Known rows, with every way that one mark hangs from another
z_379(z_830(z_702)): [ 0.04 -0.45 -0.05  0.26 -0.19 -0.13  0.04 -0.32 -0.02  0.14 -0.11 -0.45
  0.25  0.24 -0.01  0.15  0.32]
z_582(z_685(z_830(z_379))): [-0.10 -0.35 -0.03  0.21 -0.31 -0.32  0.03 -0.02 -0.27  0.50 -0.12 -0.26
 -0.05  0.26 -0.10  0.16  0.12]
z_830(z_146 z_379 z_702 z_748): [-0.11 -0.20 -0.11  0.44  0.50 -0.18 -0.36 -0.16 -0.48  0.19 -0.15 -0.48
  0.16  0.59 -0.10  0.15  0.07]
z_364(z_146): [-0.24 -0.61  0.07  0.37 -0.22 -0.11  0.01 -0.16  0.08  0.30  0.09 -0.33
  0.15  0.22 -0.16  0.07  0.24]
z_379(z_830(z_146 z_702 z_748)): [-0.13 -0.41 -0.04  0.15  0.12 -0.15 -0.14 -0.40 -0.23  0.07 -0.18 -0.51
  0.17  0.36 -0.09  0.15  0.14]
z_702(z_830(z_379)): [-0.03 -0.44 -0.06  0.37 -0.34 -0.34  0.19 -0.25 -0.26  0.21  0.13 -0.16
  0.10  0.37 -0.16  0.09  0.15]
z_889(z_830(z_146 z_379 z_702 z_748)): [-0.21 -0.12 -0.06  0.31  0.29 -0.25 -0.12 -0.18 -0.35  0.11 -0.22 -0.36
 -0.04  0.57 -0.10  0.24  0.06]
z_889(z_830(z_379 z_702 z_748)): [-0.18 -0.14 -0.09  0.34  0.19 -0.22  0.04 -0.08 -0.17  0.19 -0.24 -0.29
  0.03  0.47 -0.01  0.18  0.15]
z_748(z_830(z_146 z_379 z_702)): [ 0.03 -0.22 -0.16  0.18  0.20 -0.25 -0.19 -0.25 -0.47  0.20  0.05 -0.22
  0.18  0.48 -0.08  0.34  0.17]
z_582(z_685(z_830)): [-0.21 -0.38  0.02  0.16 -0.40 -0.34  0.08 -0.02 -0.14  0.40 -0.08 -0.23
  0.00  0.19 -0.14  0.14  0.12]
z_889(z_830): [-0.21 -0.34  0.04  0.26 -0.31 -0.27  0.27 -0.16  0.05  0.12  0.03 -0.23
  0.02  0.32 -0.07  0.17  0.23]
z_582(z_685(z_830(z_379 z_702 z_748))): [-0.19 -0.22 -0.08  0.23  0.00 -0.30 -0.11  0.04 -0.32  0.46 -0.29 -0.27
  0.00  0.31 -0.09  0.14  0.06]
z_685(z_582 z_830): [-0.18 -0.49  0.23  0.07 -0.44 -0.25  0.24 -0.11 -0.18  0.47  0.06 -0.08
 -0.12  0.05 -0.34  0.12  0.12]
z_830(z_146 z_379 z_702): [ 0.05 -0.22 -0.09  0.53  0.23 -0.21 -0.33 -0.20 -0.43  0.17 -0.03 -0.48
  0.18  0.55 -0.10  0.21  0.18]
z_582(z_685(z_830(z_146 z_379 z_702 z_748))): [-0.21 -0.20 -0.06  0.21  0.08 -0.33 -0.23 -0.05 -0.46  0.39 -0.28 -0.33
 -0.05  0.38 -0.16  0.19 -0.01]
z_685(z_582 z_830(z_379)): [-0.03 -0.46  0.17  0.12 -0.32 -0.23  0.18 -0.10 -0.34  0.59  0.02 -0.12
 -0.18  0.15 -0.30  0.15  0.13]
z_379(z_830(z_146)): [-0.01 -0.58  0.03  0.13 -0.28 -0.18  0.03 -0.46 -0.17  0.11  0.04 -0.49
  0.10  0.31 -0.11  0.18  0.22]
z_685(z_830(z_379 z_702 z_748)): [-0.17 -0.28 -0.02  0.24  0.10 -0.19 -0.01 -0.09 -0.29  0.36 -0.16 -0.20
  0.00  0.31 -0.19  0.12  0.13]

Rows
[-0.13 -0.25 -0.10  0.13  0.08 -0.27 -0.13 -0.27 -0.31  0.07  0.10 -0.18
  0.25  0.38 -0.12  0.31  0.17]  z_748(z_830(z_146 z_702))
[-0.10 -0.43 -0.06  0.19  0.02 -0.11  0.03 -0.29 -0.06  0.15 -0.19 -0.45
  0.24  0.26 -0.01  0.10  0.23]  z_379(z_830(z_702 z_748))
[-0.05 -0.44  0.19  0.09 -0.23 -0.26  0.02 -0.20 -0.51  0.50  0.02 -0.19
 -0.24  0.24 -0.39  0.22  0.03]  z_685(z_582 z_830(z_146 z_379))
[-0.15 -0.39 -0.05  0.31  0.28 -0.19 -0.17 -0.22 -0.45  0.26  0.02 -0.45
  0.06  0.55 -0.11  0.12  0.06]  z_830(z_146 z_379 z_748)
[-0.09 -0.22 -0.14  0.48  0.38 -0.14 -0.16 -0.03 -0.26  0.29 -0.16 -0.40
  0.24  0.46  0.01  0.07  0.19]  z_830(z_379 z_702 z_748)
[-0.31 -0.24 -0.03  0.19 -0.09 -0.31 -0.06  0.03 -0.20  0.37 -0.26 -0.24
  0.05  0.23 -0.12  0.11  0.05]  z_582(z_685(z_830(z_702 z_748)))
[ 0.01 -0.43 -0.03  0.23 -0.10 -0.17 -0.12 -0.42 -0.19  0.05 -0.09 -0.52
  0.19  0.34 -0.09  0.20  0.23]  z_379(z_830(z_146 z_702))
[-0.31 -0.24 -0.04  0.38  0.35 -0.20 -0.29 -0.19 -0.29  0.04 -0.09 -0.43
  0.25  0.48 -0.15  0.11  0.06]  z_830(z_146 z_702 z_748)
[-0.17 -0.26  0.13  0.13  0.16 -0.23 -0.15 -0.13 -0.58  0.46 -0.19 -0.20
 -0.18  0.30 -0.37  0.19 -0.04]  z_685(z_582 z_830(z_146 z_379 z_702 z_748))
[-0.16 -0.43 -0.07  0.30 -0.12 -0.32  0.16 -0.22 -0.30  0.22  0.04 -0.17
  0.09  0.41 -0.15  0.04  0.06]  z_702(z_830(z_379 z_748))
[-0.15 -0.57  0.01  0.05 -0.06 -0.16  0.01 -0.44 -0.22  0.13 -0.05 -0.49
  0.09  0.34 -0.10  0.14  0.13]  z_379(z_830(z_146 z_748))
[-0.32 -0.37  0.01  0.10 -0.23 -0.32  0.06 -0.01 -0.18  0.41 -0.15 -0.22
 -0.01  0.21 -0.13  0.09  0.05]  z_582(z_685(z_830(z_748)))
[-0.19 -0.42  0.17  0.01 -0.02 -0.24  0.00 -0.17 -0.55  0.52 -0.06 -0.18
 -0.26  0.27 -0.38  0.17 -0.06]  z_685(z_582 z_830(z_146 z_379 z_748))
[-0.18 -0.31  0.20  0.14 -0.17 -0.28 -0.07 -0.18 -0.38  0.32 -0.06 -0.17
 -0.10  0.18 -0.42  0.21  0.04]  z_685(z_582 z_830(z_146 z_702))
[-0.29 -0.32  0.17  0.11 -0.05 -0.22  0.06 -0.05 -0.25  0.42 -0.16 -0.10
 -0.05  0.11 -0.33  0.09  0.04]  z_685(z_582 z_830(z_702 z_748))
